What can hang from each mark:
J335: J740 J925
J421: J82
J925: J335
J740: J444
J82: J41 J421
J41: J82 J444
J444: J41 J335
J554: J41 J740

Every row comes from one small tree of marks. The marks that hang from a mark follow it in brackets, in the order of their numbers. Every link used is in the known rows. Which tree was each row made from?
Known rows:
J554[J41[J444[J335]] J740]: [-12   6   2  -7  18   4 -12  -3  11   6  23   1  -8 -23  -4  11 -18  -8
   0 -22  -5   0   5  -8  12  24  11  26  -2   0  14   3   5   7   2 -25
 -19 -12  16  -5   8 -13  -6   9   2  15  18   7  17  14 -20  17   9   5
 -11  21 -13   4  20]
J925[J335[J740[J444[J41]]]]: [-24   6   1   4  -3   0 -23   8   6   5  15   5   7  -4   9   0   7   0
   5   6   3  -9 -31  -6 -15  -8   8 -19  -9   8 -20  -8  26  -3  18  14
  -5  -1   2  16  -8   8  14  26  13  -5  10  -7   2  -9   5  -2  12   2
  -6   1 -25  -9   6]
J82[J41[J444] J421]: [-12  -7  13 -22   6   7 -14 -17  -3 -10  12   7 -19  -8  14  12  -9 -15
   2  -8  -1   2   1  -5  17  10  -3 -12  11  -7   6  -7  -9  -1   1 -24
  -6   4 -14  14 -19 -13   7   8   3   2   5  18  10  -6   1   2   2  -6
  -5   9 -29  -6  -1]
J421[J82[J41[J444[J335[J925]]]]]: [ 16   2   0 -11  12  -3  -1  -7  -4  -6   3   0  -4  -2   6  11 -18 -16
  -4   0   1  -6   1   0 -12  12   0   4  -2 -12  -4   2 -15   5  -1 -20
 -18  -4 -10  -5   0 -12  -4  20   3  -1   5  14   2  -4 -16   3  14  -1
  -3   9 -16   1   5]
J41[J82 J444[J335[J740]]]: [ -5   8  -3  -4   5  -2   4   2  -7   9  11 -18 -24  -9  -4  -9 -22  -1
  -9 -18  -3  -4   3  11  -1  19   3  -8  13   2   3   6  -3  -3   9  -5
 -11  -9  -2   3  -2  -4 -11   5  10  -4  15  15  -7   0   1   4   5  16
  -7  -3   8  12  -3]
J82[J41[J444[J335]] J421]: [-11  -3  12 -21  11   2  -5 -18  -1 -12  11   5 -21  -7   9   7 -14 -18
  -3 -15  -2   1   6  -1  18  10 -10  -5  10  -2  17  -1  -4  -6   0 -24
  -9   4  -2  12 -15 -21   8   0   4   0   8  20   7  -4 -11   2   4  -6
  -9  12 -22   4  -1]
J421[J82]: [  9   3  -8  -3   1  -9 -13   1  -6   9  -5   4  -2   4   3  10  -5 -14
 -10  13   7 -10  -9   3 -17   7  14   3   8 -18 -14   5 -12  -4   1 -13
 -19  -7 -23  -8   4  -8  -3  26   8 -12   7   3  -6   7  -3   4  17   3
   1   0  -7  -2   5]
J335[J925]: [ 15  -5 -13  12  -8  10 -15   2   7   7  -6  -1  -3   7  -8  18  -6  -6
   4   7  -7  -8  -9  -2 -14  11   1   7   3 -13  -4  -5   3  12   7 -10
  -4   3 -11  -1  -9 -10  -3  14   7  -1  -8  -4  13  -4   2   3   7   1
   0  13  -4 -12  -5]
J444[J41[J82] J335[J740 J925]]: [  2   9 -14  17  -7   3 -11  15   8  14   0  -7  -5  -7  -3  -2  -4  -6
  -5  14  -5  -9 -11   8 -20  -3  -9  -9  -5  -2   1   6  13   9  11  -1
  -4  -1   5  -6   1  -7   8  -1  11   0   8  -5  -2   3 -10   6  -6   8
  -7 -13  31  -9   1]
J444[J41[J82] J335]: [ -7  16 -15   7   4 -10   0   5   6  18   2  -4  -7  -1  -4  -3  -9 -15
  -9   7   1 -13 -10   7 -11   2   4   2  -2  -5  12  14   1  11   5  -2
 -17 -13   2 -10   3 -14   9   3  10 -18  23  -3 -11  20  -9   7  -2   9
 -10 -17  18  -2   6]
J740[J444[J41[J82[J421]] J335]]: [ -5  14  -5  12   4 -15  -5  -5  10   6  -9   2 -12  -3   8  -1  -4  -5
  -1   4   5  -3 -12   5  -2 -12   9  -6  -6  -2  10  12  15   3   8  -1
  -5  -9  13   3  -3  -6  14  10   5 -26  16   4  -5  10  -1  -4  -3   7
  -7  -4  14   7   8]
J554[J740[J444[J335[J925]]]]: [  4   0  -4  14   6  -4  -4 -12  17   2   1   1   1 -13  -6   0  -8  -2
   7  -8  -5  -3  -9  -8  -4  21   2  26 -23  -2   1   1  20   3   8  -4
  -6  -2  23   3   0  -9   5  14   3  -2   4   3  19   5 -14  -7   6   6
  -2  26  -2   2   5]
J554[J41[J82] J740[J444[J335]]]: [-13   6   5  14  16  -3  -4 -13  11  10   3   5  -2 -21   5   4 -11  -3
  -2 -13   1   2  -2   0   8   3  14  21  -4 -10  15  11  22   5  12  -7
 -16 -22  29 -10  16  -5   8   5   1  -9  28  12   4  21  -6   4   5  16
  -2   6  10   7  20]
J82[J41[J444]]: [-11  -3   7 -22  13   4 -14  -9  -5 -12  14  -1  -5  -4   8   3 -13 -13
   5 -16  -4  -3  -3  -6   1  18   0   4   1  -3  -3  -6  -7  10   4 -13
 -17  -4 -18   8 -14  -2   3  13   8   0   7  14   6  -6   2   6   9  -2
  -4   7 -42   1   5]
J444[J41[J82] J335[J925]]: [  6  12 -19  19  -3  -3   0   7  12  19  -3  -6  -6   0 -12   6  -8 -12
  -6  14  -2 -12 -11   7 -17  -2   0   3  -6  -8  12  12   3  17   7  -4
  -9  -8   5 -10   3 -14   6   5   8 -12  13  -6  -2  13 -13   7  -4   5
  -7  -9  29 -11   3]
J925[J335[J740[J444[J41[J82]]]]]: [-23   5   3   9  -4  -1 -18   8   1  10  15   3   5  -6   9  -2   7   0
   1   6   5 -10 -30  -4 -13 -11   9 -23  -4   6 -19  -4  25  -2  20  17
  -5  -7   2  11  -4   9  13  23  13 -12  16  -6  -3  -4  10  -4  10   9
  -3  -9 -12 -11   3]
J444[J41[J82[J421]]]: [-13   8  -7   8  -8  -6 -14   7   4  21   5   4 -15  -3   5   8   2 -14
  -5  17   4 -10 -15   1  -7  -8  12 -14   9 -15   3   8  -6  10   6  -8
 -10  -6 -17  -5  -5  -6  15  13   7 -14  19  -7  -2  16   8   3  -4   6
  -4 -19  21 -20   3]
J925[J335[J740[J444]]]: [-19  -1   5   4  -2   3 -20   3   1   2  12   5   4  -2   7  -1   4   3
   4  -1   1  -8 -25  -3 -14  -4   4 -18  -3   8 -23  -7  28 -10  18  13
  -5  -2   3  17 -10   4   7  24  10  -6   9  -1   3 -11   8  -2  16   6
  -3   7 -27  -3   1]
J82[J41[J444[J335]]]: [ -7   1   5 -22  19   0  -6 -11  -2 -15  11  -3  -6  -5   4  -1 -22 -15
   1 -21  -5  -3   3  -1   2  19  -8   6  -1   2   6   0  -2   4   0 -13
 -19  -4  -9   6 -10 -11   0   5   7   1  10  19   3  -4 -11   6   9  -2
 -10  10 -36  11   5]
J444[J335]: [  1   5 -11  -1   7  -2  -4  -5   2   3  -3  -1  -6   7 -10  -1 -10 -15
  -4  -7  -2 -10  -1   9  -2  15  -8  11   3  -2   8   9   7  -6   3  -7
 -17  -5   3   1  -1 -21   3   3   9 -12  10   9  -3   8 -15   9   9   4
  -9   9  -6  14  -1]
J421[J82[J41]]: [  3  -2   3 -11   9  -5 -15  -7  -8  -3  -2  10   5   2  12   8  -6 -20
  -5   9   6  -7  -7  -1 -14   2   4   3   2 -18 -13   1 -12  -1   1 -14
 -25  -8 -21  -8   2  -9   7  20   9 -10  11  13  -7   3  -6   2  16  -1
   2  -3 -20  -3   5]
J41[J82[J421] J444[J335[J740]]]: [ -5   5   3  -3  -1  -1   6  -4  -6   9  12 -11 -36 -11   0  -3 -15  -4
 -10 -12   0  -2   3  12  11  11   0 -20  22  -1  12   7  -7 -12   5 -11
  -3  -5   1   8  -8 -12  -5   2   4  -3  12  17  -3  -1   2   3   1  12
  -7   0  18   6  -6]
J554[J41[J444[J335[J925]]] J740]: [ -2   6   0  -2  15   7 -11  -3  14   5  19   0  -8 -22  -6  15 -19  -4
   2 -18  -7   1   5 -11   9  26   9  25  -5  -3  14   0   7  13   3 -26
 -12  -9  18  -6   8 -12 -10   9   1  18   9   5  23  11 -21  13   8   2
  -8  28 -10  -2  15]

Which tree is each row?
[ 12  -5  -4  15 -10  12 -27   6   7  -5 -10  -2   1  -3   6   5  -2   9
  13   4  -9   3 -12   1 -18   0  -6 -10  -6  -1 -17 -13  29   4  17   0
   7   9   0  11 -11   9   1  15  10   7 -16   6  13 -22  10  -4   3   2
   4  16  -8  -2  -1] : J335[J740[J444] J925]
[  8   5  -6   5  -1   3   6   4  -2  10   6 -20 -22  -8  -9  -4 -25   0
  -4 -12  -8  -3   1   9  -5  19   0  -5  11  -1   5   4  -5   3   8  -4
  -4  -7   4   2  -5  -5 -15   7   9   1   8  11   0  -6   1   4   1  14
  -5   3  14   3  -3] : J41[J82 J444[J335[J740 J925]]]
[ -1   6   0  -2   3  -6  14  -9  -4  12   6  -9 -36  -6  -5   3 -21  -8
 -11 -14   2  -3   5   9  12  14   9 -10  21  -5  19  12 -14  -9   0 -14
  -5  -9  -1   5  -6 -19  -8   6   2 -14  19  13  -2   8   3   0   3  11
 -10   3  16   6  -4] : J41[J82[J421] J444[J335]]
[ 10   5  -6  -3   4   7  -6   7   2  -1  10 -14 -16  -6  -8   2 -21   0
   1 -14 -12  -3   4   5  -6  27  -5  -2   2   6   3  -4   5   3   4 -12
  -2   2  -2  11 -10  -8 -13  11   9  13  -5  11   9 -13 -10   8   6   1
 -10  23  -9   8  -1] : J41[J444[J335[J740 J925]]]
[ -9   9  -5   6   6 -11 -11  -5  20   4   7   3   5 -18   0  -4  -4  -6
   5  -3  -4  -6 -12 -10  -4  15  10  17 -29  -1   2   4  17   7   5  -3
 -14  -4  18   1   2  -7  13  17   7  -5  12  -3  14  14 -14  -6   3   4
  -7  17  -4  -3  13] : J554[J740[J444[J41 J335]]]
[  8  12 -10  20   4  -8  -6  -2  14   7 -13  -1  -3  -1   2   1  -8  -1
   3   5   0  -5 -11   4 -14  -8   7   2 -14  -3   5   8  17  13  11   2
  -2  -7  17   0   0  -2   6  13   4 -20  10  -2   0   6  -3  -4  -2   6
  -5   1  12   1   7] : J740[J444[J41[J82] J335[J925]]]
[  6  11 -14  19  -6  -1   0   4  13  19  -2   1 -16   0  -7   9  -7 -14
  -7  16  -2  -9  -8   7  -6  -6  -3  -3   2 -10  20  13   2   9   5 -10
  -3  -1  11  -8  -3 -20   9   1   5 -11  11  -6   2  11 -12   5  -6   4
  -7  -8  37 -13  -1] : J444[J41[J82[J421]] J335[J925]]
[  7  10 -17  10  -6   7 -21  18  13   7   3  -3   1  -4  -5   0  -4  -7
   1  11 -12 -10  -9   4 -18   5 -11  -6 -10   3   0  -1  20   8   9  -6
   0   8   3   1  -5 -10   8   1  12  12  -3  -7   6  -4 -20  10  -4   0
 -11   0  10  -6   2] : J444[J41 J335[J740 J925]]
[-13  -5  16 -21   7   6 -10 -13  -4 -14  15   5 -19 -11  13   2 -11 -14
  -1 -15  -5   2   5   2  16   8 -19 -18   9   2  10  -4   2 -13   4 -21
  -8   8  -1  15 -16 -17   9   0   5   8   5  24   8 -12 -11   5   2  -4
  -9  11 -23   6  -1] : J82[J41[J444[J335[J740]]] J421]
[ -8  11  -6  11   3 -10 -15   3   7   7  -7  -3  -5  -4  10   0   0   0
   5   7   4  -5 -20   0 -12 -11  21  -2  -8  -8  -6   5   9  13  11   2
  -9 -10  -4   1  -4   9  12  21   7 -23  15  -5  -4  11  13  -4   1   8
  -3  -8  -1  -3  12] : J740[J444[J41[J82]]]
[ -9  14  -9   7   0  -8  -2   1   7  18   3   1 -17  -3  -1   1  -6 -16
 -12  10   2 -12  -8   9  -1  -4   1  -7   4  -8  17  16   1   1   3  -8
  -9  -6   5  -4   1 -17  13   0   6 -17  23  -1  -7  19 -11   5  -7   5
 -10 -14  29  -4   0] : J444[J41[J82[J421]] J335]
[ -5  13  -3 -10  20   6 -15   5  -1   0   7  -1 -11  -5   1  15 -19  -7
   0 -19  -3  -1   8   3   6  10   9   8  12   1  18   4   6   9   5 -22
 -15 -14   1  -3   2 -11 -10   6   5   5  14  10   3   6 -11  19   9   3
 -13  14 -21  16  17] : J554[J41[J444[J335]]]
[ -3  16 -10   7  12 -10 -15   2  12  -1  -9   1   1   1   5  -3  -6  -6
   4   1   0  -6 -12   2  -8  -2   9   5 -18   2   3   6  20   8   9  -1
  -9  -5   8   7  -4  -4  11  14   6 -17  11   1   0   5  -8  -1   2   0
 -10   6 -13  11  14] : J740[J444[J41 J335]]
[ 14   3  -9  14   7  -3  -5  -8  11  -4 -17  -1  -3   5  -3   3  -9  -1
   7  -6  -5  -2  -5   4  -8   3   1  10 -11   0   5   3  25   3  10   0
  -2  -1  13   6  -5  -7   1  12   4 -16  -2   9   6  -5  -6  -4   7   3
  -4  22  -6  14   5] : J740[J444[J335[J925]]]
[ -1   4  -6  14   5  -7 -12  -4  24   7   5   1   5 -14  -3   2  -4  -4
   8   1  -6  -5 -11 -12  -7  16   7  22 -31  -2   0   1  19  12   6  -4
  -6   2  19   2   1  -7  12  17   4  -2   5  -6  20  11 -16  -6   0   1
  -6  20   1  -8  11] : J554[J740[J444[J41 J335[J925]]]]
[  6   2  -5  20 -12   6 -27  13   9   7  -6  -4  -2  -9   8   2   1   8
  13  13  -8  -1 -18   1 -23  -9   3 -17  -9  -5 -16  -8  23  12  18   4
   7   6   0   6  -9  12   7  15  10   4  -8  -3   7 -14  13  -2  -3   7
   2  -1   9 -11   2] : J335[J740[J444[J41[J82]]] J925]
[  5   5   2 -18  15  -8  -4  -9  -8  -8   6   1  -4  -2   8   4 -17 -19
  -7  -4   4  -5   3   1  -9  13   3   2  -1 -11  -5   6 -15  -2  -3 -19
 -25  -7 -16  -3   2 -10  -2  19   5  -6  12  16  -4   0 -14   4  16   0
  -6   4 -21   8   8] : J421[J82[J41[J444[J335]]]]
[ -3  -4   4 -14  11  11 -12  -6  -3 -15  12  -5  -3  -9   4   0 -18  -9
   3 -15 -10   0   2  -2  -3  17 -16   0  -2   4  -1  -9   5   3   7 -12
 -11   4  -6   9 -12  -5   1   5   8  13   1  19   9 -14  -9   6   4  -1
  -7  12 -26   5   2] : J82[J41[J444[J335[J740 J925]]]]
[ 10  12 -14  17   7  -4 -14   4  16  -1 -12   0   1   2   1   3  -7  -1
   8   3  -3  -4 -10   1 -12  -2   6   5 -20   2   7   3  22  15  11  -2
  -2   0  13   5  -4  -6   7  14   4 -13   0  -3   6   2  -9  -1   0  -2
  -9  11   0   4  11] : J740[J444[J41 J335[J925]]]
[ 12   0 -11  10  -2  10 -12   2   4   2  -4  -4  -4   2 -10   2  -8  -6
   1   0 -11  -6  -3   8 -13  12 -19  -2   1   1   1  -3  21  -5  10  -4
  -2   7   6   3  -6 -14   0  -1  10   7  -5   8   5 -10 -14   7   7   4
  -4  12   5   9  -4] : J444[J335[J740 J925]]
[  4   2   5 -19  12  -5 -10  -5  -8  -5   7   3  -3  -2  14   9 -12 -18
  -5   0   5  -4  -2  -3  -9  11  10  -1   1 -13 -14   1 -20   3  -2 -21
 -23  -7 -23  -2   1  -5  -1  23   6  -6  10  13  -4  -1  -6   4  16  -2
  -2   2 -27   1   8] : J421[J82[J41[J444]]]
[-15   2   6   5  14   2 -25  -7  12   3   5  11   5 -19  10  12  -1  -2
   8 -10  -2   3  -8  -8   5   4  17  25 -10  -7   3  -2  24   7  11 -13
 -14 -13  13  -3   6  -2   8  15   3   4  13   6  14  13  -3   5   7   7
   1  18 -18   1  21] : J554[J41 J740[J444]]
[ -7   3   4  -5  -3  -3   4  -7  -7  14  10  -8 -37  -7   2   6 -14  -5
  -6  -6   4  -2  -3   4   8  11  18 -11  25 -13   7   4 -20  -1   2 -15
  -4  -9 -13   6 -10  -8  -8  16   3  -9  13  10   0   5  17  -1   2  10
  -3   0   8  -5  -4] : J41[J82[J421] J444]
[  6   0  -6  16 -10   9 -32  15  10   1  -8  -1   3  -7   9   5   4   9
  14  12  -8  -1 -17  -2 -21  -6  -1 -12 -13   0 -17 -12  27  11  17   2
   5  11  -3  10 -12  13   8  15   9   9 -14  -3  11 -17   7   0  -2   0
   1   9  -4 -10   5] : J335[J740[J444[J41]] J925]
[-12   3   3   7  -8  -1 -27   7   2   7  -1   0  -9 -12  17  -3   7   4
   5   9  -2  -1 -17   5  -8 -13   3 -26   1  -3 -14  -4  19  -5  16   1
   1   2  -4  11  -9  10  16  11  11  -4   7   3  -1  -7  14  -2  -4   6
   0 -10   3  -3   3] : J335[J740[J444[J41[J82[J421]]]]]
